(in the rows, 128 means zero)
Known rows, with every step that occurs
bavaf-mifema: [106 151 110 134 118 161 124 112 111 125  99 161 115 135  83 127 145 106
 153  71]
mifema-nade: [141 146 112 152 118 144 107  89  98 173 100 175  98 148  69 131 131 126
 133 126]
ligap-suno-lisu-mifema: [ 94 160  78 142 145 133 128 115 114 127  92 164  99 148  84 125  95 112
 172 118]
lisu-suno: [104 138  77 132 104 168 125 135 128 163 126 177 136 132  70 146 119  95
 115  94]
padudam-suno-lisu: [106 155  69 180  93 128 137 107 116 143 119 132  91 133 100 116 105 133
 149 135]
ligap-suno-lisu: [103 164  70 163 138 138 130 100 103 153 101 147  96 153  95 120 107 110
 168 103]
suno-bavaf-mifema-nade: [149 163 150 139 120 183 116  92  94 135  65 144  94 152  91 123 149 109
 176 112]
rabeb-bavaf-suno: [112 157  77 126  92 142 107 122 142 153  81 161 106 130  51 121 100  76
 148 100]
lisu-mifema-ligap-suno-bavaf: [115 168  98 128 149 170 123 138 102 129  70 166  66 152  76 112 107  91
 176 107]
ligap-mifema-nade: [118 159 115 161 135 124 114 116  99 164  92 175 125 154  71 127 144 111
 118 124]
ligap-mifema: [ 83 159  84 159 131 126 141 142 110 152 110 180 126 142  73 120 142 102
 111  87]
nade-mifema-bavaf-suno-lisu: [126 164  99 133  92 158 114  89 116 151  98 120  91 137  97 107  77 105
 179 100]
nade-mifema-lisu-suno-bavaf: [127 155 107 156 104 223 125 134 116 138 107 151 127 148 100 143  88  96
 159  83]
suno-bavaf-mifema: [117 165 126 133 113 190 140 118 108 121  79 148  93 142  96 117 144 102
 176  75]
padudam-suno-bavaf: [113 145  75 159  82 155 144 130 105 140 101 132  63 136 102 111 125 120
 155 119]
lisu-mifema-bavaf: [110 142 100 114  99 154 136 118  95 160 122 174  98 135  39 122 115 115
 150 100]
padudam-suno-lisu-mifema: [ 97 150  74 158 104 126 136 118 126 116 107 151  96 132  87 123  95 132
 155 143]
mifema-lisu-suno-bavaf: [124 163  99 155 106 213 133 128 113 160 104 156 132 147  83 138 104  95
 147  99]
lisu-suno-bavaf-mifema: [113 158 118 121 108 203 136 136 120 122  85 148 123 142  97 131 137  84
 166  80]
rabeb-bavaf-suno-lisu-mifema: [105 175  94 133 107 142 119 113 149 123  77 166 111 135  59 121  77  92
 172 131]
rabeb-bavaf: [114 159  93 156  99 150 134 126 129 153 122 188 107 132  31 133 115  95
 144  91]

Rows
[134 142 118 135 124 142 107 100 109 147  88 185 101 141  60 137 123 128
 141 139] => lisu-mifema-nade
[102 168  86 124 115 142 117 103 139 126  72 157 102 137  87 116  89 111
 160 132] => bavaf-suno-lisu-mifema
[115 155 100 146 119 198 109 124 124 138 104 158 181 141  74 152 115  87
 142  77] => bavaf-mifema-lisu-suno
[119 198 113 134 123 157 103 118 152 122  76 179 104 136  38 116  68  90
 162 132] => rabeb-bavaf-suno-lisu-mifema-ligap
[110 151  79 143 130 164 139 127  90 151  82 147  67 153  96 112 124  96
 174  89] => ligap-suno-bavaf
[131 178 125 162 122 210 127 100  99 124  81 146 126 151  85 127 126 101
 177  72] => suno-bavaf-mifema-lisu
[107 172  98 163 121 198 138 150 111 150  96 161 152 156  87 133 115  82
 134  94] => ligap-mifema-lisu-suno-bavaf
[141 151 136 138 124 157 103  89 103 140  80 159 117 148  78 130 147 115
 156 109] => bavaf-mifema-nade
[125 167 105 154 143 196 116 113  89 121  64 134 124 159  92 126 123  89
 195  68] => ligap-suno-bavaf-mifema-lisu
[126 164 104 166 104 192 124 114 100 113  81 120 121 147  97 127 121 107
 178  92] => padudam-suno-bavaf-mifema-lisu
[120 163 105 150 111 198 111 136 134 134 106 168 186 141  44 160 105  69
 156  77] => rabeb-bavaf-mifema-lisu-suno
[112 172  81 145 107 144 114  86 130 155  80 140  96 137  99 111  97 110
 153 120] => bavaf-suno-lisu
[134 166 118 134 120 140  94  79 124 140  60 155 101 149  83 121  94 118
 162 162] => bavaf-suno-lisu-mifema-nade
[112 142  86  91  94 145 109 113 112 155  81 149 100 132  57 110 102  91
 156 108] => lisu-mifema-bavaf-suno
[121 173  94 132  92 155 120  83 113 173  93 125  95 138  81 100  93 103
 165 114] => mifema-bavaf-suno-lisu
[100 173  88 182 138 150 125 123  99 153 108 177 156 150  68 129 123 106
 120  84] => ligap-mifema-lisu
[101 182  93 139 108 137 126 105 109 169  88 128 118 145  83  98 102  91
 153 111] => ligap-mifema-bavaf-suno-lisu
[100 166 100 148 122 150 140 104 123 128 107 180 101 138  75 126  99 129
 152 122] => suno-lisu-mifema
[137 177 122 139 113 139  98  90 135 136  60 165 111 148  54 128  83 103
 174 163] => rabeb-bavaf-suno-lisu-mifema-nade
[119 141  88 156 109 193 104 129 122 141 125 166 158 137  84 163  86  99
 137  72] => nade-mifema-lisu-suno
[114 186 105 152 158 156 111 106 111 128  80 146 106 152  87 114 108  99
 182  92] => bavaf-mifema-ligap-suno-lisu
[145 149 129 147 103 164 112 105  96 124  66 121  88 148 101 118 144 115
 178 131] => padudam-suno-bavaf-mifema-nade
[110 155 103 129 136 174 130 129  96 116  62 131  90 152 104 113 139  81
 194  70] => ligap-suno-bavaf-mifema
